Each row comes from the steps of one path. Every step used is in the known rows, and no mark comes twice. Write the path behind each row, first mark first.
In the rows, zero is written as 128.
Known rows:
K, R: [165 141 127 156  94 125 118  91 197  84  98 142 115  83 106 163 156]
F, R, D: [107 144 136 120 154 126 106 106  81 154 124 116 115 116 101 125 140]
R, D, U: [117 163 118  65 149 182 136 141 138 144 158 121 126 107 105 158 129]
D, F, R, K: [141  95 162 210 159 114 118 149  86 132 119 179 137 133 147 156 150]
K, F, D, R: [106 128 116 164 154 136 161 126 162 112 193 115 163 190 105  26 120]
D, U, R, K, F: [127 126 125  92  73 138 170 134 138 126 162 124 176 151 168 149 114]
R, D: [101 148 100 101 164 140 128 139 156 128 139 127 111  97 103 147 144]
F, U: [171 148 135 120 153 110 100 141 110 119  75 140  60  96 148 160 110]
G, F, D, R, K: [109  88 137 220 147  84 137 167 140 107 106 148 154 131 140  79  97]
K, F, D, U, R: [122 147 117  80  94 142 169 105 148 125 175  80 163 178 121  63 123]
F, U, R, K: [131 111 124 115 110  97  93 133  75 133  57 128 123 112 174 174  82]
K, F, R, D: [114 134 130 120 120 128 136  97 116 153 194 117 130 151 105 104 164]
R, K, F, U: [155 106 114 155 109  89 118 149 133 123 155 154 147 121 180 164 112]
G, F, R, K: [153  99 169 211 103  42 120 146 107 116  81 169 103  95 172 149 135]
G, F, R: [167 127 178 182 111  61 132 132 118 110  78 158  46 101 150 126 153]
F, D: [125 149 106 145 170  92 127 134 155 100 106 106 126 120 119  73 121]
U, R, D, F: [ 74 115 115  92 144 182 138 129 129 144 121 130 114 140  95 148 160]

Write each row's path:
[124 156 153  88 141 167 111 110  64 170 141 110 130 123 104 133 130]
F, R, D, U
[131 120 106 144 113 110 149 146 153 123 193 119 216 148 155 106 111]
R, K, F, D, U
[105 135 114  56 126 151  88 110  75 159  77 101  92 115 119 160 107]
F, U, R, D
[107 132 114 104 118 125 133 132 106 131 105  85 202 142 142 102  83]
F, D, U, R, K
[139 144 120  84  87 200 107  85 172 134 143 117 157  91  74 183 152]
K, R, D, U
[160 117 154 117  89  85 114 134 113 119  37 141  31 101 158 157 120]
G, F, U, R
[112 125 109  64  98 152 122 101 112 155 152 103 110 151 119 137 134]
K, F, U, R, D
[135  88 140 144 138 139 103 148  85 140  80 163 113 132 155 185 120]
D, F, U, R, K
[141 132 173 120 108 128 123 126  95 157 117 134  85 111 120 143 147]
G, F, R, D, U
[103 124 114 126 184 179 132 155 155 137 154 160 105 119  89 157 174]
R, D, F
[ 99 136 124 170 192 134 135 137 129 110 120 114 149 156 104  40  92]
F, D, R
[147 130 124  88  88 121 135 107 123 129 129 118  88 152 148 128 127]
K, F, U, R
[146 154 118 108 120 139 164 125 168 119 196  98 156 161 121  67 133]
K, F, D, U
[117 107  95 177 126  76 143 144 166 108 178 124 203 140 155  97 120]
R, K, F, D
[145 115 148 118 143 158 112 136  94 134  74 151  64 138 132 163 134]
D, F, U, R
[104 100 126 197 144 126 165 157 150 110 193 168 185 164 151 105 107]
D, R, K, F
[144 165 123 105 156 135 136 136 138 117 123  96 142 128 121  85 106]
F, D, U
[125 130 105 121 101 166 101  83 182 117 127 127 141  83  72 172 164]
K, R, D
